What can hang from each mark:
T: W
W: R T Y
Z: L Q R W Y
Q: R W Y
R: W Y Z
L: Z

(in the rows, 128 means zero)
Known rows, with every way that one mark hangs from another:
Z{Q}: [115 117 137 128 146 133 153 116 116 121 129 108 121 107 138 116 140 155
 138 130 130 131 125 150 150]
Q{R{W{T} Z} Y}: [114 126 146 137 112  95 100  97  70 126  90 101 132 125 125 104 144  83
 155 112 183 106 124 130 153]
R{Z{Q W Y}}: [ 75 131 164 133 110 105 152 123 140 145 100  80 118 131 199 158 123 133
 151 103 173 168 108 105 122]
Z{L Q W{R T} Y}: [ 67  82 252 121 133 114 166 139 140 128  84  66 101 167 194 153 138 181
 166 129 166 139  74 121 180]
Z{L}: [100 110 136 129 129 119 111 138 114 102 143 119 134 141 149 136 140 146
 140 127 116 125 127 123 139]
Q{Y}: [120 116 131 138 131 114 150 112 122 129 137 123 139 118 110 112 124 122
 135 129 128 147 122 152 145]
Q{R{Z} W{T} Y}: [124 125 161 152 114  98 115 101  82 153  84 115 137 125 101 110 158  80
 160 131 192 124 135 152 164]
R{W{T Y}}: [130 137 152 115 120 151 132 108 113 152 125 108 136 141 132 108 147 127
 150 130 165  99  76 118 155]
T{W{R{Z} Y}}: [137 101 183 129 148 130 104 112  88 157 133 114 101 172 126 109 167 126
 163 141 185 110 122 100 140]
Q{W{R{Z} T Y}}: [156 106 210 129 130 131 126 113  91 180  98 127 125 169 119 121 186 128
 175 156 201 106 105 124 167]
W{R T Y}: [146  96 212 112 136 148 154 120 115 158 109 126 120 161 124 107 154 149
 161 161 158  90  88 129 171]
T{W{R{Z{L Q}} Y}}: [ 94  72 201 128 167 125 113 113  62 122 149  85  97 163 157 105 191 169
 187 142 173 111 117 119 176]
T{W{R{Z}}}: [135  97 177 137 152 117  81 127  94 135 115 114  89 174 127 124 161 125
 142 120 175 121 147 105 129]
T{W{Y}}: [121 128 141 131 140 152 126 112 121 155 153 110 115 142 117 103 143 120
 143 138 159 121 106 117 141]
R{W}: [126 141 113 124 130 124 111 113 118 124 130 113 131 124 123 128 132 121
 127 116 141 131 119 117 130]
Q{W{R T} Y}: [148  94 210 141 148 117 151 111 117 162  95 119 125 148  81 115 163 130
 149 151 173 138 109 168 191]
L{Z{Y}}: [103 136 166 115 102 121 149 154 156 138 122 127 135 161 161 121 128 122
 152 116 139 136 132 127 100]
L{Z{Q R W{Y}}}: [111 127 178 128 142 160 188 129 118 129 119 102  86 130 178 111 123 148
 199 125 155 134  99 119 179]
L{Z{W}}: [130 143 144 137 115 143 134 154 156 137  98 127 103 162 163 126 113 113
 151 104 148 128 119 106 116]
R{W{T} Y Z{L Q}}: [ 80  96 152 131 142 109 117 115  72  86 127  77 131 134 177 113 182 154
 201 107 188 123 120 125 153]
Q{R W Y}: [122 139 134 143 131  99 149  92 103 147 109 117 141  93  68 106 137  83
 145 149 158 153 134 161 171]

Rows:
[ 84 137 193 107 113 122 152 126 116 129  77  82 120 137 163  94 145 117
 171 112 175 105 115 145 144]
L{Z{Q{R{W{T}}} Y}}
[115  83 230 123 161 141 162 110  88 147 118  96 125 148 127 111 195 181
 186 169 171 111  84 160 219]
Z{L Q{W{R T Y}}}
[ 97 118 228 130 132 139 174 145 129 139  95  96 105 145 162 123 155 148
 184 121 174 146 124 163 178]
L{Z{Q{W{T}} R Y}}
[ 91 126 190 117 116 119 133 128 124 123 110  88 117 137 159 150 122 132
 148 111 162 142 102 112 160]
Z{R{W{T}} Y}
[ 83 121 141 134 156 100 162 101  85 100 123  87 139  83 107 106 165 128
 199 154 168 153 141 153 178]
Z{L Q{R{Y} W}}
[ 85  57 197 149 172  97 113 111  63 103 144  82  96 156 140 104 180 161
 173 125 166 139 136 146 182]
T{W{R{Z{L Q{Y}}}}}
[103 109 176 150 135 136 179 110 137 142  93  83 109 121 153 117 122 143
 151 116 163 142  79 157 184]
Z{Q{Y} W{T}}
[118  70 210 129 130 109  86 147  82 110 103 121 113 189 169 138 172 157
 165 128 156  91 127 115 153]
W{R{Z{L}} T}
[ 99 124 184 117 115 123 154 157 135 116 124 122 112 150 169 131 120 127
 168 117 134 147 142 120 128]
L{Z{R Y}}
[ 89 122 148 134 148 108 135 107  84 110 116  95 130  97 116 121 160 134
 162 145 145 133 135 157 185]
Z{L Q{R W}}
[ 88 135 199 124 123 112 168 108 123 158  77  80 132 108 127 122 149 119
 152 142 181 138 112 162 171]
Z{Q{R W{T}} Y}
[118 143 148 125 144 130 176  82  92 157 118 102 136  82  94  97 159 115
 168 166 166 129 111 155 186]
Z{Q{R W{Y}}}
[100 114 155 124 112 127  88 118  75 125 138 103 143 164 175 125 174 137
 176 116 173  91  91 100 150]
R{W{T Y} Z{L}}
[ 65 104 202 138 117 103 125 129 105 137 112  81 141 151 183 148 183 156
 171 118 182 143 115 146 156]
R{Z{L Q{W{T}} Y}}
[ 77 135 182 108 118 112 151 102 112 131  84  68 126 109 149 115 134 122
 148 123 173 119 101 141 159]
Z{Q{R{W{T}}} Y}
[ 85 102 166 122 130 131 112 109  65 117 137  84 135 146 185 113 186 161
 185 118 174  92  88 124 173]
R{W{T Y} Z{L Q}}
[132 111 207 118 147 153 190 126 129 151 102 108  92 156 158  98 146 154
 191 144 164 116  89 124 168]
L{Z{Q W{R Y}}}
[123 110 195 139 160 147 180 134 108 115 103 107 100 124 133  95 167 143
 218 131 188 142 140 166 185]
L{Z{Q{W{T}} R{Y}}}
[ 85  96 142 136 139 109 111 130  80  94 141 101 126 133 181 131 165 162
 163 115 138 123 138 132 144]
R{Z{L Q}}
[108  79 184 140 153 106  64 138  79 108 133 106  94 186 147 131 170 142
 156 121 163 118 146 101 141]
T{W{R{Z{L}}}}
[ 81 101 182 146 145 108 152  98  80 119 103  83 136 104 110 100 166 133
 173 145 163 130 111 188 216]
Z{L Q{R W{T} Y}}
[ 90 129 119 127 116  87  66 116  59  89 118 102 135 131 151 132 151 104
 158 111 154 107 142  96 135]
Q{R{W Z{L}}}
[ 89 118 142 127 119  92  89 116  63  88 103  92 135 135 152 114 161 103
 199 116 193 105 134 100 141]
Q{R{W{T} Y Z{L}}}
[ 73 122 150 136 137 114 142 118 105 100  98  77 104 108 165 134 121 136
 160 125 142 130 110 120 173]
Z{L Q{R} W}
[142 134 168 132 124 152 147 113 124 179 118 122 140 139 111 115 162 124
 155 150 174 117  88 142 166]
Q{W{T Y}}
[136 105 185 122 158 143 132 111 112 156 137 111  99 160 103 102 153 135
 152 154 167 116 106 114 158]
T{W{R Y}}
